Each row was made from one walk, in order. Every step used is in the known rows, and no mark comes twice. Write each row's walk.
Known rows:
c/z/e: .03  -.09  -.05  -.03  -.03  -.06  .10  -.13  .07  -.13  .12  -.07  .17  .09  -.09  -.05  -.03  -.06  -.05  -.09  .04  -.20  .16  -.17  .06  -.16  -.07  .03  .01  -.19  .07  .13  -.04
g/k/j/h: -.07  .07  -.08  -.28  .09  .07  .19  -.08  -.03  .18  -.05  .03  .02  -.01  .00  -.35  .08  -.34  .00  .03  .01  -.06  -.03  -.15  .04  -.11  .00  .16  .00  .06  -.03  .13  -.02
k/g: .05  .01  -.13  -.12  .03  -.14  .02  -.25  -.07  .17  .03  -.06  -.08  -.02  -.03  -.15  .02  -.07  .04  .02  -.02  -.07  .14  -.05  -.09  -.04  .00  .03  .08  .04  -.04  -.08  .00
j/d/g/k: -.06  -.08  -.04  -.10  .10  .00  .07  .05  .06  -.14  .01  -.05  .17  -.06  -.08  -.13  .23  -.08  .06  .08  .18  .05  -.08  -.05  .16  -.21  .02  .05  .11  -.07  .27  -.07  -.08
j/d: -.01  -.01  -.06  -.03  .01  -.06  .04  -.03  .06  -.05  .00  -.04  -.04  .09  -.07  -.01  .15  -.04  .04  .01  .07  -.03  .11  .17  .17  -.09  .01  .00  .11  -.13  .07  -.04  -.01
k/g/d/j/e: .01  .01  -.07  -.04  .22  -.19  .08  -.18  -.11  .21  .08  -.01  -.08  -.12  -.16  .00  .10  -.16  .21  .04  -.01  -.10  .00  -.14  .01  -.18  .09  .24  .21  .08  .23  -.17  .00
z/c: .07  -.05  -.10  -.05  -.12  .00  -.01  -.10  .03  -.03  -.06  -.07  .27  .07  -.15  -.08  -.10  -.01  -.07  -.06  .01  -.05  .07  -.08  .16  -.06  -.01  -.13  .11  -.20  -.03  .02  .01
z/e/a/h/j/d/g: .02  -.09  -.01  -.02  .10  -.16  -.05  .00  .15  -.16  .05  -.12  .12  .15  -.07  .01  .22  -.13  .16  .03  .13  .07  -.05  -.05  .11  -.05  -.13  .01  -.22  -.24  .48  -.23  -.10
j/e/a/h: .01  -.02  -.08  -.12  .30  -.14  -.05  -.10  -.02  -.05  -.02  -.09  -.38  .14  .03  -.22  .09  -.12  .16  .02  .11  -.01  .04  .03  .23  -.01  -.06  .06  .03  -.16  -.07  -.08  -.03
g/k: -.01  -.01  -.08  -.14  .11  .04  .11  -.07  -.06  -.01  .01  -.07  .04  .00  -.05  -.14  -.03  -.14  -.03  .00  .12  .06  .01  -.17  .01  -.09  .06  -.01  .06  -.03  -.11  .07  .02
h/j/e/a/c/z/v: .02  -.13  .00  -.05  .18  -.16  .01  -.23  .14  -.06  .15  -.12  -.24  .17  .02  -.16  -.25  -.18  .04  -.02  .04  -.09  .28  .04  .11  -.11  -.17  .10  -.10  -.17  .18  .16  .00
s/j/e/a/c/z: -.06  -.11  -.06  -.08  .47  -.17  -.03  -.28  .09  .08  .11  -.08  -.35  .10  .09  -.56  -.06  -.21  -.05  -.07  .08  -.21  .24  .13  .32  -.16  -.17  .11  -.12  -.01  -.03  .24  .09
h/j/d/g/k: -.02  -.11  -.01  -.04  .07  -.09  .04  -.01  .13  -.02  .04  -.05  .20  -.02  -.09  -.04  .13  -.11  .02  .07  .16  .16  -.05  -.10  .01  -.16  -.01  .07  -.03  -.05  .44  -.09  -.03
d/j: .02  .02  -.11  .00  -.02  -.16  .00  -.08  .04  .16  .08  -.05  .25  -.05  -.17  -.01  .11  -.09  -.02  -.10  .06  -.02  .03  -.03  .07  -.11  .01  .04  .15  -.03  .12  .01  .04
s/j/e/a/c/z/q/l: -.06  -.17  -.15  -.10  .22  -.12  .09  -.18  .07  -.02  .17  -.13  -.04  .22  -.07  -.49  -.03  -.19  .10  -.01  .06  -.20  .11  -.07  .48  -.08  -.14  .12  .05  -.09  .08  .16  -.01
l/p: .03  .06  -.09  -.04  .07  -.05  .01  -.18  .04  .00  -.04  -.03  .15  .07  -.16  -.07  -.04  -.09  .08  -.02  .05  -.06  .10  .09  .05  -.04  .16  -.03  .12  -.19  -.03  -.07  .02
j/e/a/c/z/v/l/p: .04  -.03  -.06  -.02  .27  .00  .08  -.20  .02  -.23  .23  -.09  -.19  .18  -.02  -.29  -.11  -.20  .19  -.04  -.05  -.17  .33  .11  .24  -.08  .04  .07  .13  -.38  .05  .08  .00
s/j: -.01  -.05  -.14  -.02  .04  -.10  .01  -.19  .01  .17  .00  -.07  -.02  .06  -.05  -.20  -.06  -.12  .05  -.13  -.01  -.11  .10  -.04  .10  -.06  .00  -.01  -.05  .05  -.09  .11  .09
e/j: .00  .05  -.08  -.16  .02  .01  .08  -.06  -.02  .13  .06  -.01  .03  .09  -.04  -.25  .11  -.02  -.10  -.08  .03  -.10  .06  .08  .12  .04  -.01  -.01  .05  -.22  -.14  .10  .03
q/l: .01  -.06  -.14  -.08  -.21  -.07  .07  -.08  -.05  .05  .07  -.05  .12  .07  -.20  -.09  -.02  -.01  .05  .00  .02  .05  .07  -.17  .14  .04  .00  -.04  .12  -.10  .08  -.04  .01
j/h: .07  .04  -.10  -.14  -.04  .03  -.07  -.09  .08  .06  -.08  .00  .09  .06  -.07  -.19  .13  -.12  -.03  .00  .02  -.03  .03  .06  .13  -.11  -.07  .05  .08  -.07  -.04  -.01  -.06
a/h/j/d/g: .01  -.12  -.05  .02  .05  -.18  -.23  .03  .14  -.11  -.02  -.12  .11  .04  -.07  .06  .24  .05  .03  .02  .06  .10  .02  .00  .17  -.13  -.12  .03  -.08  -.10  .55  -.29  .01
e/a/h/j/d/g: .02  -.10  -.01  -.05  .17  -.23  -.18  -.01  .11  -.12  .05  -.10  .05  .11  -.04  -.17  .25  -.05  .07  .04  .16  .12  -.03  .07  .15  -.07  -.17  .03  -.15  -.11  .40  -.27  -.02
c/z/v/l: .09  -.11  -.10  .03  -.22  .00  .10  -.07  -.06  -.21  .28  -.13  .10  .12  -.05  -.08  -.05  -.01  .08  -.14  -.12  -.16  .26  -.17  .08  -.14  -.06  .03  .14  -.16  .03  .11  .02
e/j/d: -.03  .04  -.04  -.13  .07  .01  .14  .03  .04  .01  .03  .01  -.07  .14  -.02  -.18  .26  -.03  -.03  -.01  .06  -.09  .05  .26  .24  .02  .00  .03  .10  -.27  .00  .04  .00
j/e/a/c: -.04  .02  -.08  -.12  .33  -.09  -.07  -.19  .04  .10  .03  -.06  -.33  .08  .03  -.28  -.02  -.15  .01  .02  .09  -.04  .16  .13  .20  -.05  -.07  -.02  .02  -.17  -.04  .07  -.01
h/j/e/a/c/z: .00  -.09  .00  -.05  .34  -.23  -.09  -.27  .16  .09  .15  -.07  -.24  .13  .03  -.34  -.09  -.11  -.15  -.01  .10  -.04  .29  .08  .10  -.13  -.22  .09  -.14  -.14  .18  .13  .06
z/v: .05  -.04  -.11  -.07  -.20  .01  .09  -.08  -.02  -.10  .01  -.11  .07  .08  -.10  .09  -.14  -.09  .17  -.07  -.05  -.11  .09  -.08  .04  -.05  .03  -.02  .11  -.12  -.06  .05  -.05
q/z/e/j/d/g: .01  -.06  -.01  -.16  -.15  .01  .13  .01  .10  -.05  .14  .05  .27  .17  -.20  -.04  .28  -.12  .13  .00  .06  -.10  -.01  .10  .30  .05  -.08  .07  .10  -.40  .48  -.07  -.15
h/j/d: .01  -.05  -.02  .02  -.02  -.16  -.01  -.08  .14  .07  .02  -.04  -.02  .14  -.08  .10  .05  -.04  .01  .00  .05  .07  .14  .12  .02  -.04  -.01  .02  -.03  -.12  .25  -.05  .05
z/q/l/v: .06  -.05  -.13  -.04  -.38  .02  .11  -.09  .07  .07  .05  -.11  .50  .16  -.37  .06  .02  -.10  .24  .02  -.07  -.22  -.01  -.07  .19  -.02  .13  .01  .11  -.20  .03  -.02  -.01
a/h/j: .06  -.07  -.09  -.02  .04  -.13  -.20  -.07  .03  .03  -.01  -.13  -.04  .10  -.06  .07  -.01  -.01  -.05  -.05  .00  .12  .09  -.13  .04  -.02  -.08  -.02  -.14  -.04  .17  -.16  .12

Write each row's walk:
.02  .05  -.04  -.09  .32  -.23  .15  -.23  -.13  .21  .14  .00  -.13  -.06  -.11  -.24  .12  -.26  .25  .06  .08  -.09  -.04  -.04  -.02  -.13  .04  .23  .14  .07  .06  -.16  -.04
k/g/d/j/e/a
.11  -.10  -.06  -.10  -.24  -.01  -.03  -.15  .02  -.03  .01  -.02  .32  .16  -.25  -.07  -.15  -.08  -.02  -.04  -.01  .02  .13  -.07  .26  .03  -.07  -.10  .17  -.19  .17  -.04  .02
q/z/c
-.03  -.07  -.03  -.11  .39  -.15  -.06  -.21  .08  -.04  .13  -.06  -.30  .08  .04  -.45  -.01  -.11  -.11  .01  .12  -.14  .25  .14  .25  -.16  -.18  .07  .02  -.15  .01  .14  .01
j/e/a/c/z
-.15  -.08  -.09  -.18  .16  -.12  .17  -.10  .02  .22  .02  .00  -.07  -.10  -.04  -.24  .04  -.22  .19  .05  .05  -.14  -.05  -.28  .05  -.17  .03  .20  .12  -.06  .26  .09  -.08
d/g/k/j/e
.02  -.07  -.07  .02  .04  -.20  -.03  -.20  .14  .23  -.01  -.03  -.14  .11  -.08  .08  -.09  -.07  .06  -.02  .01  .01  .14  -.05  -.03  -.04  .00  .10  .03  -.16  .18  .04  .02
h/j/e
.06  -.03  -.04  -.08  .16  -.18  -.13  -.12  .01  .03  .05  -.12  -.08  .16  -.01  -.18  -.01  -.09  -.01  -.03  .09  .12  .06  -.05  .00  .05  -.12  -.03  -.21  -.06  .02  -.13  .07
e/a/h/j
.03  .03  -.05  -.11  .44  -.20  .01  -.13  -.19  .05  .09  -.07  -.23  -.03  -.06  -.21  .19  -.23  .25  .07  .07  -.02  -.07  -.11  .12  -.12  .00  .23  .06  .10  .15  -.31  .00
k/g/d/j/e/a/h
-.14  .00  -.04  -.16  .15  -.03  .30  -.03  -.04  .09  .02  -.02  -.13  .03  .00  -.16  .08  -.24  .11  .05  .06  -.05  .02  -.05  .06  -.09  .08  .10  .04  .01  .08  .08  .02
g/k/j/d
.06  .00  -.08  -.11  .11  -.06  .03  -.20  -.21  .04  .06  -.05  -.03  -.05  -.10  -.13  .00  -.06  .09  .05  -.03  -.08  .06  -.14  -.08  -.16  .04  .05  .04  .12  -.03  -.20  .03
k/g/d
.02  .03  -.06  .00  .07  -.08  .00  -.02  -.10  .04  .10  -.03  .30  -.09  -.24  .01  .09  -.08  .03  -.07  .05  -.06  -.04  -.12  .05  -.22  .06  .06  .10  .06  .15  -.10  .07
g/d/j
-.01  -.07  -.07  -.04  .14  .00  -.03  -.12  .08  -.15  .12  -.11  .09  .04  -.05  -.08  -.04  -.06  -.20  -.09  .01  -.17  .25  -.11  .18  -.19  -.14  -.05  -.09  -.17  .17  .11  .02
a/c/z/e
.02  -.10  -.12  -.15  .05  -.04  .03  -.09  -.01  -.19  .23  -.15  .26  .17  -.13  -.44  .03  -.06  -.11  .03  .10  -.11  .12  -.08  .34  -.08  -.19  -.03  .08  -.13  .04  .02  -.04
e/a/c/z/q/l
-.11  -.05  -.10  -.20  .06  -.09  .15  -.08  -.06  .17  .06  -.03  .16  -.13  -.06  -.31  .04  -.17  .05  .00  .06  -.09  -.07  -.30  -.03  -.18  .00  .08  .02  .03  .19  .06  -.03
d/g/k/j
.04  .04  -.07  -.05  .12  -.15  .05  -.16  -.17  .14  .12  -.04  .19  -.14  -.19  -.07  .11  -.13  .09  -.01  -.01  -.07  -.01  -.15  -.06  -.18  .06  .13  .11  .19  .15  -.21  .06
k/g/d/j
.06  .08  -.04  -.07  .05  .02  -.03  .00  -.02  .03  .01  .03  .37  -.07  -.22  -.11  .22  -.19  .00  -.03  .04  -.03  -.11  -.03  .14  -.26  -.01  .14  .10  .06  .18  -.12  .00
g/d/j/h
.08  .10  -.07  -.13  .10  -.04  .00  -.13  -.09  .14  .02  .02  .22  -.14  -.17  -.18  .24  -.23  .05  .04  -.02  -.06  -.07  -.06  .03  -.23  .00  .22  .12  .18  .20  -.23  -.02
k/g/d/j/h
.03  -.03  -.03  -.04  .13  -.25  .03  -.25  .11  .24  .06  -.02  -.22  .17  -.03  -.15  -.09  -.17  .12  .00  .10  .04  .11  .03  -.07  .02  -.03  .09  -.04  -.18  .03  .06  -.02
h/j/e/a
.00  .00  -.08  -.06  .30  -.21  -.04  -.06  .03  .05  .04  -.08  -.15  .06  -.05  -.16  .19  -.20  .16  -.03  .13  .02  -.03  .01  .25  -.03  -.05  .15  .10  -.10  .12  -.09  -.01
d/j/e/a/h
-.04  -.03  -.03  -.05  .40  -.24  -.05  -.17  .11  .06  .20  -.05  -.09  -.01  -.03  -.38  .10  -.19  -.12  -.05  .14  -.11  .18  .13  .27  -.20  -.17  .16  .09  -.09  .19  .13  .03
d/j/e/a/c/z
-.03  -.03  .02  -.05  .49  -.16  -.02  -.13  -.03  -.06  .23  -.04  -.05  -.05  -.12  -.36  .09  -.16  -.06  -.02  .14  -.15  .11  .04  .27  -.31  -.11  .17  .05  -.01  .22  .03  .06
g/d/j/e/a/c/z
-.14  -.14  -.02  -.25  .32  -.08  .21  -.14  .01  -.07  .18  -.10  -.16  -.04  .06  -.49  -.10  -.32  .15  .03  .08  -.25  .08  -.18  .19  -.24  -.13  .20  .00  -.07  .25  .23  -.11
d/g/k/j/e/a/c/z/v
.01  .04  -.04  -.23  .19  .19  .03  -.04  .13  -.06  .05  -.01  .12  .10  .01  -.39  .22  -.16  -.30  -.06  .00  -.21  .14  .08  .33  -.12  -.21  .07  -.10  -.31  .09  .16  -.04
a/c/z/e/j/h
-.17  -.11  -.02  -.24  .49  -.15  .10  -.18  .03  .09  .18  -.04  -.16  -.09  .07  -.65  .04  -.26  -.05  .05  .15  -.19  .10  -.15  .19  -.26  -.16  .19  -.03  -.04  .24  .17  -.04
d/g/k/j/e/a/c/z
.08  -.12  .01  -.05  .16  -.17  .01  -.13  .07  -.15  .15  -.13  .05  .22  -.02  -.16  -.03  -.13  -.05  -.06  .09  -.02  .12  -.19  .01  -.04  -.20  .03  -.30  -.17  .14  -.03  .02
c/z/e/a/h/j
-.03  -.02  -.04  -.13  .03  -.03  .04  .05  .09  .00  .06  .01  .14  .03  -.05  -.24  .38  .03  .00  -.01  .09  -.12  -.03  .20  .27  -.06  -.06  .04  .12  -.28  .22  -.04  -.07
e/j/d/g
-.10  -.08  .02  -.19  .34  .15  .17  .11  .11  -.27  .16  -.06  .19  -.02  .00  -.33  .31  -.12  -.19  .02  .15  -.12  .02  -.04  .36  -.22  -.12  .07  -.07  -.31  .38  .11  -.07
a/c/z/e/j/d/g/k
.04  -.05  -.02  -.09  .10  -.11  .16  -.17  .04  -.12  .18  -.06  .14  .15  -.05  -.30  -.03  -.16  .00  -.06  .13  -.17  .12  -.08  .02  -.09  -.12  .03  -.06  -.21  -.10  .15  -.07
c/z/e/a
-.01  .04  -.09  -.13  .20  .01  .03  -.14  .02  .00  .08  -.10  .00  .10  -.03  -.17  -.05  -.20  -.03  -.04  .06  -.04  .11  -.01  .09  -.01  -.07  -.14  -.15  -.22  -.05  .06  -.04
z/e/a/c
-.01  -.10  .02  -.12  .29  -.10  -.02  .04  .06  -.18  .05  -.12  .04  .06  .00  -.24  .23  -.16  .06  .11  .24  .23  -.11  -.07  .13  -.10  -.11  .06  -.18  -.04  .34  -.22  -.02
e/a/h/j/d/g/k
.05  .00  -.05  -.17  .07  -.01  .01  -.20  -.01  .01  .15  -.05  .02  .19  -.14  -.14  -.11  -.27  .01  -.02  .05  -.01  .19  .03  .18  .08  -.13  -.10  -.11  -.22  .15  .01  -.04
q/z/e/a/c
